Known rows, with every way that one mark hangs from another:
loku{kabefur{neveg zamar}}: [ 12.3  32.0   7.3  37.2 -20.3 -12.3  -8.1 -14.0  -0.4 -58.4 -47.3  -5.1
  -1.5  -3.8   2.1 -37.2  -9.5   5.1  23.9]
gipo{neminug{loku{kabefur{zamar}} vake}}: [-10.8   5.6 -28.9 -35.0 -13.6   0.5   9.8   2.0   2.3  -5.0   9.2  51.1
  15.9  -9.8  -2.2  -6.5 -11.6  -8.8  14.4]
loku{neminug{gipo}}: [ -6.8 -10.8  -9.3 -14.4  -7.3  -0.4 -38.5  12.4   7.1   5.1  37.2   4.6
  15.9 -12.5   6.8   0.8  22.5 -16.4 -28.6]
neveg{kabefur{gipo{neminug{loku}}}}: [-10.9  -6.9   7.5 -24.1   7.9  19.2 -16.1   7.4  11.7  29.1  23.6  -0.5
   3.1  17.3  10.8  29.4  25.8  -6.6 -25.4]
kabefur{neveg}: [ 26.8  -1.1   7.3  40.1 -17.5   5.7 -16.2 -24.8   7.2 -20.3  -4.5 -31.4
  -7.0  11.5  23.3  -7.9  20.9  -5.2  -1.9]
vake{neminug{gipo loku{kabefur{neveg zamar}}}}: [-22.8  33.3 -38.3  -7.9 -27.2  16.9  -8.9   8.2  37.6  -5.0 -17.3  24.5
  12.2  -6.4 -14.6 -11.8   2.9  25.4  36.4]
neminug{gipo}: [ -0.2  -5.5 -10.1  -5.2 -14.9  23.6 -31.3 -12.6  30.8   7.1  42.2  -2.6
  18.5 -11.9   0.0   5.0  38.1 -23.5 -18.2]
vake{neminug}: [ 20.7 -14.1 -16.5   8.9   1.6   6.9 -17.0 -14.1  16.4  25.7  35.2 -36.4
   4.8  -9.6  12.4  24.7  27.5  -8.1 -29.2]
neveg{kabefur{loku}}: [ 41.5  -1.0  13.3  10.7 -13.1  14.5 -21.4  -1.2  -3.8   4.5 -19.3 -36.0
   2.8  -4.3  28.8   4.0   1.2   0.2 -30.1]
gipo{neminug{loku{kabefur{neveg zamar}} vake}}: [ -9.2  10.1 -23.3  -9.6 -18.2  -5.0  21.4   0.1   5.8 -22.6 -14.8  43.1
  -0.5  10.6   2.6 -20.9 -14.6   6.9  31.8]
neminug{vake}: [ 33.6 -11.6  -9.2  -8.2 -10.5   6.9  -8.4 -27.3  12.3  -6.7  34.0  -8.6
  22.6 -13.8  14.4  -9.9  20.9 -15.4 -20.2]
vake{neminug{gipo}}: [ -8.5 -15.5 -24.0 -11.5   0.5  17.1 -21.8  -8.7  41.6  33.4  51.8 -14.3
  17.1 -14.0  -5.2  26.0  42.9  -7.7 -27.8]
neveg{kabefur{loku zamar}}: [ 23.1  14.9  15.0  13.0 -20.3  14.6   1.2   2.8 -25.6  -9.6 -44.4 -28.0
  13.6  -8.5  29.8 -12.5   1.3   1.6 -16.0]
neveg{kabefur{loku vake{neminug} zamar}}: [ 19.8  -8.1  26.5  19.2  19.6  -7.8  27.7  11.1 -45.5  36.1 -43.8 -42.1
  -2.7  -6.6  20.3   8.8 -16.9   5.1 -12.4]
loku{kabefur neminug{gipo vake}}: [  3.8   0.9 -10.4 -40.6  -5.0 -25.7 -32.2   4.1  27.2 -24.8  34.6  39.9
  24.9 -23.0 -17.5 -26.8  -7.5   1.9 -16.5]
gipo{neminug{vake}}: [  6.1 -37.5  -9.9 -10.2  10.6  -1.9  12.5 -17.7   9.5  16.1  54.3   4.4
   5.6   5.2  13.4  13.2  26.3 -29.2 -31.9]
loku{kabefur{zamar} neminug{gipo vake}}: [-15.8  13.8 -11.8 -37.3  -9.8 -26.0 -11.0   9.8   6.8 -39.4  11.4  49.5
  36.1 -29.6 -14.3 -38.8 -11.4   0.3  -1.9]
loku{neminug}: [ 18.0 -11.2  -0.8   3.5  -6.5 -11.2 -34.7   6.1 -17.4  -6.3  19.8 -15.9
   3.8  -8.2  23.2   0.9   9.7 -17.2 -31.1]
vake{neminug{gipo loku{kabefur}}}: [ -4.7  13.2 -46.7 -35.2 -19.9  21.4 -40.4   5.4  58.1  27.2  34.8  19.4
  15.3 -19.0 -19.6  19.9   8.0  11.2   4.5]
kabefur{gipo loku{neminug} neveg vake}: [ -2.4 -16.2  55.6  45.0  35.4 -30.1  23.9  24.6 -64.1 -14.3 -42.6 -36.7
 -54.4  38.8   2.6   8.8 -39.5  12.3   1.2]

Rows:
[ 23.6 -28.9  14.6  21.3  27.0  -2.7  19.8   3.8 -34.0  44.8  -0.9 -49.5
 -30.5   5.7   5.8  37.1 -17.7  -4.3 -13.3] | kabefur{loku vake{neminug}}
[-32.8   4.2  24.3  12.5  25.2 -24.2  39.8  -8.4   3.1 -53.3 -14.3  23.1
 -12.9  23.6 -20.4 -21.2  -5.6  11.3   8.6] | loku{kabefur{gipo{neminug{vake}} neveg zamar}}
[ -2.3   5.8  11.5  40.3 -12.4 -12.4  15.7  28.0 -56.6 -34.4 -59.0 -18.2
 -21.1  16.7  26.7 -15.2 -23.4   9.1   4.5] | kabefur{loku{neminug} neveg zamar}
[-25.3 -28.7  17.2  -7.2  34.6   6.7  11.0   9.0 -27.8  43.9  27.8   0.4
 -27.4  22.6  -5.5  42.8   3.3 -23.6   3.0] | kabefur{gipo{neminug{loku}} vake}
[-11.7  32.3 -28.4 -22.7 -42.1  14.4  -0.5  -5.3  35.3 -33.7 -17.8  53.9
  28.8 -14.0 -14.6 -44.7  -2.0  16.4  42.9] | neminug{gipo loku{kabefur{neveg zamar}} vake}
[ -8.4  -3.2  44.7  17.4  41.7  -7.6  35.8  12.4 -47.1  23.8 -42.1 -45.5
 -13.0   6.7  -2.1  19.7 -15.0  17.7 -16.1] | neveg{kabefur{gipo loku vake{neminug} zamar}}
[  6.1  12.9   9.0  48.2 -20.3  13.1  22.6   3.7 -32.5 -31.3 -56.6 -27.7
 -18.4  16.8  19.8 -12.8  -7.3   6.7  14.3] | kabefur{loku neveg zamar}
[-21.9  33.2 -10.1  13.1  -5.6   1.5   2.7   3.5  12.5 -24.8 -36.3  -0.9
  -9.9  11.7 -21.9  -0.1  -9.5  38.4  34.0] | vake{neminug{loku{kabefur{gipo neveg zamar}}}}
[ 26.0 -21.6  17.3  45.7  21.2 -15.5  17.8 -19.1  -9.8  24.8  -1.3 -46.8
 -21.9  11.6  12.7  12.6   2.8  -1.6   1.9] | kabefur{neveg vake{neminug}}
[  4.9   7.5  25.5   6.8  13.1 -42.4  -6.8  -2.4   4.8 -59.5 -10.5   8.3
  -9.4  12.7 -16.9 -31.9 -26.9  27.7  -4.0] | loku{kabefur{gipo neveg} neminug{vake}}
[ -5.6 -23.2  21.9  -0.5  16.1 -11.1  -0.1  30.2 -40.3  23.4   3.9  -6.2
 -19.4   0.6   0.3  14.2 -23.2 -13.8 -13.5] | kabefur{loku{neminug{gipo}} vake}
[  7.9  14.5 -40.0 -53.5 -32.0  19.1 -29.9  -9.6  54.4   0.3  34.4  47.0
  31.8 -24.9 -18.5 -15.6   2.1   2.1  12.6] | neminug{gipo loku{kabefur} vake}
[-17.6  -2.1  29.8  32.9  26.8 -19.9   0.4  -8.0  17.5 -32.4   2.1  -4.5
 -37.8  35.7 -20.6   7.9   0.9   5.2  -1.5] | loku{kabefur{gipo{neminug} neveg}}
[ -3.6 -15.0 -13.9   0.7   0.2  14.8   2.9  -1.3  18.0  52.7  15.3  -6.3
  -5.1   8.4   0.0  17.7  10.8   3.5  20.8] | kabefur{neveg vake{neminug{gipo loku}}}
[-43.0  -9.0  27.0  20.5  24.9   3.7  42.2  10.5 -44.9  13.4 -23.1   3.6
 -30.3  37.6  -1.7  14.7  -2.9  -9.9  32.2] | kabefur{gipo{neminug{loku}} neveg vake zamar}
[ 16.8  15.9  22.7  18.7   7.0 -21.1  -1.5 -10.0 -31.6 -21.2 -29.0  -6.0
  -2.9 -20.9  -7.4 -21.2 -28.3 -18.8  21.2] | loku{kabefur{vake zamar}}
[ -5.9 -17.3 -23.7 -26.3   4.9  17.8 -10.0   5.2  14.1  69.3  39.5  -1.3
   5.9 -11.7  -4.9  33.5  15.0 -10.6   5.0] | kabefur{vake{neminug{gipo loku}}}
[ 10.1  -7.2 -30.3 -37.4  -9.6   1.1  -8.6  -5.1  25.5   9.2  38.7  40.6
   4.9  -2.1  -3.3   7.0 -10.1  -8.5   1.1] | gipo{neminug{loku{kabefur} vake}}
[ -8.0  -6.6  19.1  -1.3  18.3   2.0  25.1  15.3 -19.0  42.3 -23.5 -18.3
   8.8 -12.9   2.0  12.4  -3.1   6.3 -11.5] | neveg{kabefur{loku vake{neminug{gipo}} zamar}}
[ 15.1  27.4 -30.9 -33.0 -33.9   8.8  -8.3  -8.3   6.6 -25.9 -10.4  37.5
  31.3 -27.5  -1.6 -29.8 -13.5   1.7  25.9] | neminug{loku{kabefur{zamar}} vake}
[-36.7  13.6  29.9  34.5  21.5 -17.9  18.7  -0.2  -1.5 -46.6 -26.4   6.7
 -24.3  30.0 -18.4  -5.1  -2.2   5.8  13.5] | loku{kabefur{gipo{neminug} neveg zamar}}
[  9.5  20.2 -29.5 -25.5 -37.4  13.1 -19.2 -12.1  54.2 -21.9  11.3  40.6
  19.8  -4.0 -13.2 -29.8  -2.2  16.3  28.9] | neminug{gipo loku{kabefur{neveg}} vake}
[-22.2 -35.2  15.8  -8.5  33.6   6.6  37.5   3.2 -11.9   2.9  29.4  -4.8
 -25.4  29.8  -7.3  30.9   5.1  -4.0 -33.5] | kabefur{gipo{neminug{vake}} loku}
[-18.2   8.1  30.3  15.8  44.3 -28.4  17.1  -3.4 -20.7  -5.3 -17.5 -19.4
 -13.7  -8.3 -32.7   7.6 -20.7   7.1   9.1] | loku{kabefur{gipo vake{neminug} zamar}}
[ 20.2   5.3  -2.3 -10.5  -0.8   4.6   2.5   3.9 -24.2  48.9 -20.4 -14.2
  21.2 -21.3  22.3   4.6   1.5   1.7   5.8] | neveg{kabefur{vake{neminug{loku}} zamar}}
[  2.2  -2.7 -38.4 -51.2 -32.3  37.1 -18.6 -10.9  42.0  20.6  50.3  32.7
  38.8 -17.6  -2.2  -2.8  31.1  -9.2  -2.0] | neminug{gipo loku vake}
